Each row comes from the steps of one path. Every step used is in the known rows, and no mark comes twice. Write the path behind each row, first mark first.
Known rows
gogu-lareged-nasi: [  4  -2  -8  -5  -6 -13  16 -22   7  -8   1 -16  15  -8 -17  -8  -5 -19
   0]
vanak-gogu-lareged-mosez-nasi: [ -7 -13   7 -18 -13   4  16  -6  11   1  34  14  21 -10  17   5  -8  27
   5]
vanak-gogu: [ -2  -2   2  -6   2   3   2 -23  -5   0  -2  16 -19   6  13  -2 -11  -7
  -3]
nasi-mosez-lareged: [ 11  18  20  25  40  -5   4 -10  -5  -1   8   1  -7  33 -15   7 -13  15
 -10]
vanak-gogu-lareged-nasi-tokure: [ -5  13 -20 -19  11   7  17 -12  14 -19   8 -14  15  10  -8  -4   1  -8
  14]
tokure-nasi: [  7 -13   0  19 -14 -23   3  -3 -21  -3 -11  23  -1   5   0 -10   3 -11
 -12]
nasi-mosez-lareged-vanak: [  8  20  17  28  36   9 -16 -11  -2   1  10   4 -10  14 -10  18   0  15
 -26]
tokure-lareged-gogu-vanak: [-25 -12   4  -1 -37  16   8   2   1  25 -19  -8  -7 -31   9  -6   3 -25
  11]
nasi-mosez: [ 19   8   2  23  24  -5   4 -12 -16 -18  -5  -4 -12  18 -14  -7  -8  -7
  -7]
mosez-nasi: [  4  -9 -13   3  -7 -11  -4  -1 -18   8  -4  16  -2  -1   0   4 -16  18
   1]
mosez-lareged-gogu: [-21   3  17  -2  15  -9   3   0 -16  20   2   1 -13   4   6   8   2   5
  -8]
tokure-nasi-lareged-gogu-vanak: [ -8 -11  13 -11 -31 -16  17  14   3   9  -4   7  25 -13   2 -15   9  -6
   9]
gogu-lareged-nasi-tokure: [  8  13 -23 -11  13  -5  11   2   1 -14  -4 -31  14  -2 -26 -14   6 -15
  14]
mosez-lareged: [  4   4  15   3  22  -8   1  -9  -9  19  -4   9 -12   8  -2   4 -12   8
 -11]
tokure-nasi-lareged: [ 20 -10  12   1  -4 -30   6  12   0  -8  -2  10  11  16  -6 -12   3   2
  -3]
tokure-lareged: [  5  -9   3  13 -12   1  -6   1  -4  10 -20  -4 -21  -2   5  -4  -8 -20
  -3]
tokure-lareged-nasi: [ -5  -8  -2  18 -12   1   0 -11  15  -3 -10  -5  -6   5  -4   8  -5 -17
   0]
vanak-gogu-lareged-nasi: [-10  -2  -6 -15  -9  -1  21 -36  23 -10  13  -2  13   1  -2  -1 -12 -10
   1]
tokure-nasi-lareged-gogu: [ -4 -10  12  -8 -13 -31  11  20  -9  -9   2   4  11  10   4  -8  14  -4
  -1]

Write each row's path
[ -7   8 -13  -1  -1  38 -27  10  10   0 -10  -3 -24  -2  18   5  18 -13
  -1] | nasi-tokure-lareged-vanak-gogu
[  1  -3  -3 -19  -8  -2  18 -23   4   0   6  -3  -2  -8   4 -12 -13 -12
   0] | vanak-gogu-lareged
[  8 -14   2  -9  -9  -9  10   8  -4   4  21   1  22 -25   0  -2  -3  21
   5] | gogu-lareged-mosez-nasi
[ 14   9  -2  15  14  -9  22 -24  12 -27  12 -24  21  15 -32  -4  -9 -10
   0] | gogu-lareged-nasi-mosez
[  4  -3  -1 -20  -9   4 -20  -1  21   1  18  16   4   2  12  18  -6  35
  -4] | mosez-nasi-lareged-vanak-gogu
[  8   6 -12   5   8  11  -9  25  -7   2 -25 -17 -19   6  -1  -9   9 -21
  12] | nasi-tokure-lareged
[  9  14 -21   4  23   1  -8   5  -7 -15 -14 -13   0   9 -17  -1   5  -8
  11] | lareged-nasi-tokure
[ -3  -1  -2  -2  -3  15 -19 -25  -4   3  -1  17 -22 -15  16   8   5  -8
 -17] | lareged-vanak-gogu
[ 11   4  11 -21   3   5 -18  -7  17  -1   6   2 -10  -8  14   6   4   3
  -8] | nasi-lareged-vanak-gogu
[ 14   0  -7  -5 -10  -2 -11 -13 -10   9  -6 -12  -2 -38  -3 -12   6 -24
 -14] | gogu-lareged-vanak
[ -2 -19  10  13 -15   5  -8  18   5   9   8  12   4  -7  15  13  -2  18
   2] | tokure-lareged-mosez-nasi
[ -1  -2  10 -28 -13  -4   9   8   2  16 -11 -17   8 -27  -1 -13   2  -6
  17] | nasi-lareged-gogu-vanak
[-20   4 -13  -7 -14  26  -3  26  -6  18 -27 -21  -4 -25   4 -11  16 -24
  23] | nasi-tokure-lareged-gogu-vanak
[ 13   0   5  38   8 -19   8  -4 -16 -26   1  16   7  30 -12  -6  -1  -3
 -17] | tokure-nasi-mosez
[ -4   2 -26   8  -8  22 -36  31   0   9 -13  -2  -8  -7   2  13  14  12
   2] | mosez-nasi-tokure-lareged-vanak
[ 32   0  26 -13  16 -10  -1  17   3   0   6 -11   3 -13   2  -6   9  10
   6] | nasi-lareged-mosez
[ 11   1 -11  -2  19   5 -12  32 -18  -3   5   5   8  -5   1   2  12  29
  13] | lareged-mosez-nasi-tokure
[ -1  11  -2   5   9   2  30 -36  25 -31  28 -10  20  27 -18   6 -14  -2
   0] | vanak-gogu-lareged-nasi-mosez
[  0  -1 -23   5  -2  11 -12  32  -4   4 -13  -2  -3  15   1   3   0  14
  15] | mosez-nasi-tokure-lareged
[-11  -5   1 -27 -23  -6   9  16   6  18   2  -2  23 -21   2  -2  -7  26
  22] | mosez-nasi-lareged-gogu-vanak
[-12  -7   2   7 -19  25 -20 -15  14   7  -4  10 -23 -11  23  13   3 -14
 -16] | tokure-lareged-vanak-gogu
[-13   8  14  -1  15  16 -17 -22   6  15  13  24 -17   0  17  20  -2  15
 -25] | mosez-lareged-vanak-gogu
[-26  -2 -23  -2 -10  10  -9  39 -11   5  -7 -10  -3  12   9   4   8   6
  19] | mosez-nasi-tokure-lareged-gogu
[-20   5  22  33  19 -17  17   5 -11 -11  21  20  12  44  -7  10   7  11
 -16] | tokure-nasi-mosez-lareged-gogu
